In the rows, 128 means zero.
Known rows, with every way that one mark hangs from another
tevos(dedakes gedo): [ 89 129 139 140 111 144 100 126 149 108 141 153 108 125 156 122 125 164
  74 177 108 106  88 136 103 107 113 126 108  86 120  86 132 132 118 120
 146 136 124 137 130 152 145 110 113 112 128 107 122 123 108 116]
velov(bavok(tevos(dedakes gedo)) belotuk): [ 86  97 118 125 141 132 108 158 199 135 157 136 128 146 174 137 106 169
 121 170 156 101 111 133 140  51 115 142 125 148 127  89 110  96 162 114
 155  95 113 154 134  95 150  99 138 113 146 125 130 168  78  92]
maro(bavok(tevos)): [146 121 118 101 128 120 127 121 123 175 136 144 122 163 135 102 129 115
 158 121 113 133 164 125 141 115 129 122 122 130 164 136 125 108 146 124
 104  75  95 112 137 112 128 143 142 108 107 136 129 139 134 136]
dedakes(tevos zolo(belotuk)): [153 123 137 161 119 136 100 132 154 107  96  91 134  72  32 133  90 138
  92 152 105 140 119 147 115 152 115 130 104  98 114  65 143 106 111 134
 166 157 115 121 111 138 169 129 107 147 138  99 162 112 123 102]
belotuk(velov zolo(dedakes)): [100 105 150 153  97 120 138 127 167 100 167  88 139  73  53 125  98 119
 119 143 129 136 177 136 145 140 137 119 129 137 128  89 123 129 131 124
 141 154  93 127  72 139 159 108 102 139 176 122 171 160 132 111]
zolo(belotuk(velov(bavok)) dedakes(tevos(gedo))): [ 82  92 167 154  85 131 122 130 225 117 123 108 142  62  20 143  65 148
  65 206 120 157 133 145 149 125 108 127 118 120 120  64 129 112 121 122
 152 172 110 108  80 144 185  82  70 139 158 100 166 150  94 112]
gedo(tevos(dedakes(zolo(belotuk(velov(bavok)))))): [ 84 103 152 168 101 138 105 142 178  79 124 129 145  66 103 137  85 148
 103 176 128 132 114 121  89 106  94 115 127 103  77  34 109 109 121 124
 152 130 122 124  90 132 159  96  75 137 145 115 152 130 120  85]
maro(bavok): [142 141 118 125 108 122 138 133 115 162 127 136 126 142 130 105 127 126
 131 119 108 130 127 125 132 138 126 120 118 122 166 128 125 119 138 118
 103 104 103 113 140 130 129 138 126 120 116 127 133 133 136 127]
dedakes(tevos zolo(belotuk(velov))): [135 112 152 166 115 128 103 130 171  83 119  83 128  64  25 139  85 129
  88 150 112 159 142 146 120 152 120 118 120 105  92  61 137 110 116 133
 167 161 108 109  87 135 171 116  91 166 150  97 175 115 110 106]
neran(velov): [133 133 120 133 153 126 122 140 144 140 131 114 126 120 161 146 124 139
 131 126 143 118 121 147 130 140 132 106 135 154 134 134 118 118 139 140
 130 121 125 134 127 121 127 110 128 137 136 135 132 131 104 122]
maro(bavok(tevos(dedakes(zolo) gedo))): [127 124 127 126 117 137  91 122 138 151 142 151 112 150 139 106 113 152
 106 155  97 119 122 136 108 112 111 118 101  90 149  78 127 107 136 118
 137  82  90 115 139 134 161 123 123 101 110 113 135 125 119 108]
tevos(dedakes): [115 130 136 138 117 138 110 132 141 102 144 131 127 122 129 109 125 136
 111 144 111 114 105 137 115 116 114 128 113 104 123 100 137 128 127 125
 140 122 128 142 123 140 125 116 113 123 125 124 126 126 132 111]
gedo(tevos(dedakes(zolo))): [102 139 135 169 119 148 102 133 132  98 126 140 124 100 144 129 120 154
  98 159 112 103  93 124  74 116 101 125 110  74 106  51 121 120 116 140
 146 130 126 142 121 143 145 121 110 118 122 111 136 107 131  91]
bavok(tevos(dedakes)): [125 106 132 120 139 134 101 116 149 122 153 138 120 147 139 119 127 129
 135 147 115 119 141 133 126  94 123 128 116 109 126 108 131 120 139 133
 143  92 115 138 119 118 126 123 137 110 113 130 123 136 129 119]
bavok(maro tevos(dedakes)): [151 104 128 118 123 142 108 118 158 137 163 148 118 166 127 113 124 128
 128 132 110 119 137 127 139 100 111 125 100 108 152 114 121 110 160 114
 143 104 114 134 118 116 114 150 133 104 118 153 124 138 144 102]
tenoso(bavok(maro tevos(dedakes(zolo) gedo))): [154 111 139 112 120 157  93 139 170 156 145 150 117 162 124 135 107 142
  93 155 106 107 113 122 125 113  95 123  83  97 143  96 113  94 154 108
 138 100  85 121 139 142 136 144 115 105 129 152 131 100 148  66]
velov(bavok(maro tevos(dedakes)) belotuk(zolo)): [129  93 109 144 123 134 126 164 199 138 175 103 149 133 124 132 100 149
 152 132 158  92 134 128 159  74 110 137 106 164 154  86  98  79 190  95
 154  99  86 163 116  84 134 137 136 122 177 155 157 182 123  67]
zolo(belotuk(velov(bavok(maro))) dedakes): [126  73 161 124  80 126 140 131 207 122 133 114 156  81  25 128  57 113
 116 155 127 162 147 126 163 134 102 121 117 155 127 105 104 109 143  99
 141 153 115 106  74 120 144 106  67 125 164 137 160 164 130 101]
dedakes(zolo(belotuk(velov))): [132 102 154 138 114 121 107 126 148  79 121  99 127  72  56 141  83 120
 118 136 124 160 154 132 120 149 123 114 127 129  84  87 122 119 113 123
 156 142 120 108  86 131 155 113  94 146 153 111 163 127 124 109]
neran(velov(bavok(maro tevos(gedo)))): [132 108 118 130 161 141 121 149 191 194 140 139 131 148 170 167 108 155
 127 140 163 120 125 136 148 109 113 107 131 165 149 122  96  90 174 115
 136 106 114 126 140  98 138 120 128 117 142 160 121 151  90 104]
belotuk(velov(bavok)): [ 95 107 147 144 130 127 141 143 169 121 155 104 143 113 116 144 105 122
 134 132 159 156 143 126 145 117 121 117 164 151 106 121 113 120 150 116
 125 129 126 112 104 113 140 101 108 157 154 135 139 147 113 121]
zolo(belotuk dedakes(tevos)): [136 108 148 132  91 127 119 118 181 116 104 111 138  71  12 118  86 124
  94 177  92 142 130 151 141 140 115 138  92 109 148  87 140 117 108 138
 147 163 117 126  95 147 159 115  86 115 129 102 158 136 126 117]
tenoso(bavok(tevos)): [150 106 133  96 140 133 119 130 148 160 128 138 133 160 130 130 126 106
 150 127 129 122 161 121 146 109 118 126 120 142 145 147 117 105 152 131
 106  85  97 119 142 126 117 137 141 124 112 157 126 112 142 113]
bavok(tevos(gedo)): [111 109 129 111 142 132 103 111 146 150 132 155 110 155 157 144 127 141
 118 155 132 121 152 124 123  97 131 128 124 121 129 123 125 121 130 132
 137 108 117 123 132 123 145 122 149 105 113 125 119 139 101 138]
dedakes(tevos(gedo)): [103 141 134 162 125 143 112 128 156 146 120 131 110 121 115 141 136 164
  67 173 118 123  99 143 120 120 129 131 116  89 134  92 141 124 121 134
 145 161 119 131 133 146 167 118 135 129 121 104 138 115 100 130]
gedo(tevos(dedakes(zolo(belotuk)))): [108 124 140 153 106 145  96 128 147  84 112 146 132  80 112 129 105 146
 102 167 104 111 105 124  74 118  98 123  97  83  95  42 122 116 101 138
 154 128 124 136 110 148 149 120 101 118 124 106 145 118 130  90]
maro(bavok(tevos(dedakes(zolo(belotuk)) gedo))): [136 112 135 117 104 134  84 120 147 139 127 154 112 127 106 111  96 146
 108 163  90 121 127 134 115 118 108 118  89  93 141  73 129 103 124 119
 147  81  87 109 123 134 160 128 109  94 114 109 145 133 119 110]

Rows
[ 79  94 145 132 141 128 122 135 186 143 157 126 128 135 144 151 108 141
 123 153 160 149 160 122 147  92 126 120 161 145 100 112 110 117 152 120
 135 115 116 108 110 105 155  93 126 133 141 132 135 157  93 128] | belotuk(velov(bavok(tevos(gedo))))
[ 93 106 161 150  98 138  81 125 170  67 136 127 111  75  93 135  85 159
  68 188 104 134 111 136  97 132 100 112 108  90  80  44 127 120 102 120
 174 146 116 122  92 157 169  96  82 132 149  93 153 129 103 101] | tevos(dedakes(zolo(belotuk(velov))) gedo)
[112 108 148 138  86 136 104 114 185 125  98 130 126  77  35 129  84 149
  61 201  92 131 120 149 133 134 115 137  90  98 142  73 139 118  99 132
 154 170 115 123 103 151 174 108  87 105 132  94 154 134 105 119] | zolo(belotuk dedakes(tevos(gedo)))
[132  83 155 129 135 126 104 135 177 103 130  96 150  83  59 150  74 118
 138 139 143 165 169 127 134 129 112 120 135 147  87  81 108  99 137 120
 159 115 113 102  92 110 164 110  95 145 151 123 154 149 112 103] | dedakes(zolo(belotuk(velov(bavok(tevos)))))
[115 113 135 134 138 144  77 121 153 116 145 140 113 133 138 132 111 157
  90 170 110 111 121 134 106 104 112 133 106  87 117  71 126 115 129 130
 168 105 111 137 128 135 163 111 129 105 122 107 125 126 105 104] | bavok(tevos(dedakes(zolo) gedo))
[123 150 134 177 131 148  97 136 155 128 112 111 120 103  84 150 116 171
  54 169 109 127  95 143 105 139 121 136 111  75 124  59 142 111 116 135
 164 164 112 127 134 143 184 119 125 138 132  90 148 100 101 106] | dedakes(tevos(gedo) zolo)
[145 124 114 139 146 136 138 160 172 172 138 113 147 130 149 157 106 145
 135 120 163 125 100 138 157 132 109 106 136 170 151 132 100  92 171 111
 129 121 124 127 132 103 124 125 112 139 150 158 131 139 113  95] | neran(velov(bavok(maro)))
[138 111 126 110 131 140 111 116 157 171 137 169 102 174 147 142 128 145
 115 142 127 128 143 121 139 105 119 125 108 119 149 129 115 112 150 112
 140 115 111 119 136 117 130 147 147  95 121 149 122 142 117 123] | bavok(maro tevos(gedo))
[112 116 154 144 106 142  80 125 159  81 114 139 121  85 102 130  92 167
  69 184  98 118  89 136  93 128  94 123  91  83  99  48 131 118  97 119
 178 143 122 129 114 158 171 106  85 113 141  94 140 120 110  98] | tevos(dedakes(zolo(belotuk)) gedo)
[123 131 136 162 105 133 130 129 163 133 136  85 149  75  31 122 104 135
  97 160 109 115 136 148 138 142 130 133  98 110 162  72 136 117 128 133
 144 164  95 146 105 145 173 127 115 129 158 106 166 139 137 104] | belotuk(zolo(dedakes(tevos)))
[ 97  89 144 131 141 125 128 139 177 135 162 111 142 135 122 146 105 116
 150 131 162 156 171 125 154  99 128 120 165 152 106 121 107 111 162 120
 129 106 115 110 101  97 139 101 124 149 140 144 133 157 108 127] | belotuk(velov(bavok(tevos)))
[144 115 137 134 123 151  86 122 166 139 152 153 105 153 130 131 107 156
  88 155 106 116 116 127 116 109  99 125  88  83 129  80 115 107 144 110
 165 111 108 129 124 126 148 139 124  98 127 132 131 125 125  87] | bavok(maro tevos(dedakes(zolo) gedo))
[110  93 165 144  82 124 121 115 194  97 130  99 132  65   4 119  77 117
  89 179 104 160 155 150 146 139 121 123 110 115 117  85 140 124 116 133
 147 170 112 109  70 141 166 101  78 141 146 102 172 143 117 119] | zolo(belotuk(velov) dedakes(tevos))
[125  94 146 147 137 142 118 142 189 125 177 104 140 131  93 138  85 130
 126 132 142 151 141 124 139 108 101 114 139 124 107  86 103  98 174 103
 152 108 109 114  98 103 142 117 103 143 152 146 148 146 129  79] | belotuk(velov(bavok(maro tevos(dedakes(zolo)))))
[134  99 104 136 154 132 119 171 202 157 168 113 131 146 175 148  98 152
 152 132 163 100 111 146 158  81 110 112 119 181 149 113  96  83 198 112
 149  91 105 158 127  79 118 113 129 128 158 161 141 164  92  69] | neran(velov(bavok(maro tevos(dedakes)) belotuk))
[127 107 131 121 117 148  97 115 168 148 151 172 104 167 152 129 125 152
  97 160 112 113 118 126 129  95 109 125  95  94 146 104 122 115 150 109
 150 111 109 130 126 127 134 141 139  92 119 139 122 137 127 103] | bavok(maro tevos(dedakes gedo))
[ 92  62 169 115 102 125 116 118 212 122 127 128 141  88  54 138  59 130
 111 187 132 159 172 130 158 106 110 124 124 148 112  90 112 111 127 114
 149 131 110 103  83 122 170  81  84 116 152 117 148 170  97 118] | zolo(belotuk(velov(bavok(tevos(gedo)))) dedakes)
[130 114 118 167 105 131 153 173 210 150 153  78 162  93  44 132  85 158
 108 144 147 104 109 139 173 105 114 141 100 154 180  76 108  83 175 100
 152 156  91 161 115 102 158 133 116 133 187 134 177 168 124  67] | velov(bavok(maro) belotuk(zolo(dedakes(tevos))))
[144 105 141 104 116 154 103 132 172 168 148 166 115 180 146 129 123 137
 101 156 113 103 122 120 134 100  98 122  91 103 156 120 115  99 160 110
 119  97  89 120 137 140 120 145 128 100 117 158 125 115 143  85] | tenoso(bavok(maro tevos(dedakes gedo)))
[103  94 143 147 127 131 133 139 192 154 168 115 141 123 105 159 104 142
 124 141 160 137 172 118 153 104 122 111 139 152 126  96  99  99 168  99
 142 126  89 117  97 107 159 124 129 137 172 150 155 171 115 105] | belotuk(velov(bavok(maro tevos(gedo))) zolo)
[132 115 109 152 120 127 152 177 180 145 152  92 157 116 109 144 105 147
 142 113 166 104 120 123 160 103 118 132 117 180 156 100 101  85 180  93
 142 134  98 155 124  89 137 142 134 139 186 151 160 171 122  76] | velov(bavok(maro) belotuk(zolo))
[106  85 158 130 108 119 131 139 178 106 123 109 151  82  77 140  90 116
 134 144 145 162 152 125 146 122 114 115 143 160  96 109 116 114 129 111
 135 133 125 104  92 118 143 102  87 150 154 130 153 161 115 120] | zolo(belotuk(velov(bavok)))
[117 121 123 120 115 134 102 120 140 167 145 163 106 160 158 103 126 144
 115 163  98 114 127 131 121  98 116 117 105  96 159  99 129 113 140 117
 121  80  92 118 140 131 141 126 132  93 102 123 127 138 119 128] | maro(bavok(tevos(dedakes gedo)))
[ 86 120 125 172 113 131 138 168 210 144 140  90 157  80  75 144  86 176
  95 178 148  99 114 145 156  93 121 148 108 144 159  58 118  97 151 119
 154 156  93 162 114 116 185 102 115 134 185 106 169 167  89  82] | velov(bavok belotuk(zolo(dedakes(tevos(gedo)))))
[107 135 138 166 102 136 122 125 171 137 127 106 140  77  51 132 108 158
  72 179 105 108 127 143 128 135 129 137 102  96 156  68 140 116 119 132
 153 167  91 140 111 151 188 116 111 120 156  99 161 136 120 112] | belotuk(zolo(dedakes(tevos(gedo))))
[110 116 155 173 108 133  90 129 179  91 115 102 112  67  45 152  88 154
  56 180 114 156 126 142 110 144 120 120 117  87  87  45 139 113 107 128
 173 170 112 109  93 147 187 104  97 153 147  87 169 117  94 108] | dedakes(tevos(gedo) zolo(belotuk(velov)))
[ 75  83 153 148 116 130 126 131 203 139 166 101 156  87  68 151  82 141
 118 166 151 137 179 129 156 107 128 125 136 146 129  76 108 109 146 115
 143 127  89 121  86 116 187  92 107 126 176 123 158 181 106 114] | belotuk(velov(bavok(tevos(gedo))) zolo(dedakes))
[ 91 111 150 180 110 129 147 148 202 130 158  66 166  61  17 132  82 135
 100 160 139 144 149 140 156 131 126 125 136 131 139  63 124 108 150 118
 142 164  88 124  81 128 183  97  85 159 180 115 177 156 121  98] | belotuk(velov(bavok) zolo(dedakes(tevos)))
[115 115 115 144 111 118 138 147 161 108 151  95 138  92  87 127 100 140
 134 143 137  98 146 138 146 112 136 138 110 157 149  94 118 115 139 125
 145 141  95 162 108 117 147 122 126 123 178 118 168 162 119  94] | velov(belotuk(zolo(dedakes)))
[148  96 140 121 111 147  81 116 175 118 133 156 113 128 100 137  93 152
  90 165 103 122 122 129 120 114  97 124  80  92 128  75 116 103 135 109
 174 117 106 125 111 133 152 140 112  95 131 131 137 130 127  89] | bavok(maro tevos(dedakes(zolo(belotuk)) gedo))
[ 83  94 152 148 137 136  99 138 191 111 166 113 133 117 121 143  86 150
 102 165 143 144 135 129 128  99 111 118 146 116  92  69 114 113 150 118
 160 111 113 119 103 116 171  84 104 141 151 120 142 143  98  99] | belotuk(velov(bavok(tevos(dedakes(zolo) gedo))))
[179 110 137 109 124 153 101 139 160 145 148 129 132 159  97 125 108 120
 120 126 106 112 128 122 133 121  98 122  87 107 144 107 111  92 165 113
 131  93  82 124 135 133 121 153 113 117 131 163 136 103 165  62] | tenoso(bavok(maro tevos(dedakes(zolo))))
[ 80 118 155 177  98 132 124 124 188 113 157  94 127  69  36 137 101 150
  69 183 119 129 154 147 134 133 133 122 120 102 129  58 131 126 125 128
 148 177  89 127  79 156 186  99 106 142 168 101 178 146 109 111] | belotuk(velov zolo(dedakes(tevos(gedo))))
[144 109 152 173 111 135 115 149 194 117 123  82 145  74  14 145  74 135
  84 147 127 167 125 139 135 149 100 119 119 117 111  60 123  90 143 110
 163 165 108 108  89 119 171 126  86 160 160 121 171 129 123  85] | dedakes(tevos zolo(belotuk(velov(bavok(maro)))))
[121 105 121 139 164 133 109 149 180 151 147 115 146 127 166 141 105 143
 145 141 151 113 122 152 145 101 116 110 137 158 133 106 108  95 164 134
 140  87 115 139 127  99 137  98 122 131 133 141 123 147  96 104] | neran(velov(bavok(tevos(dedakes))))
[112  69 158 117 123 119 120 127 187 115 133 115 143 100  81 145  88 109
 152 143 147 161 183 124 152 109 121 118 145 162  98 108 112 108 142 115
 137 109 117 104  89 104 142 106 106 143 142 136 145 166 107 131] | zolo(belotuk(velov(bavok(tevos))))
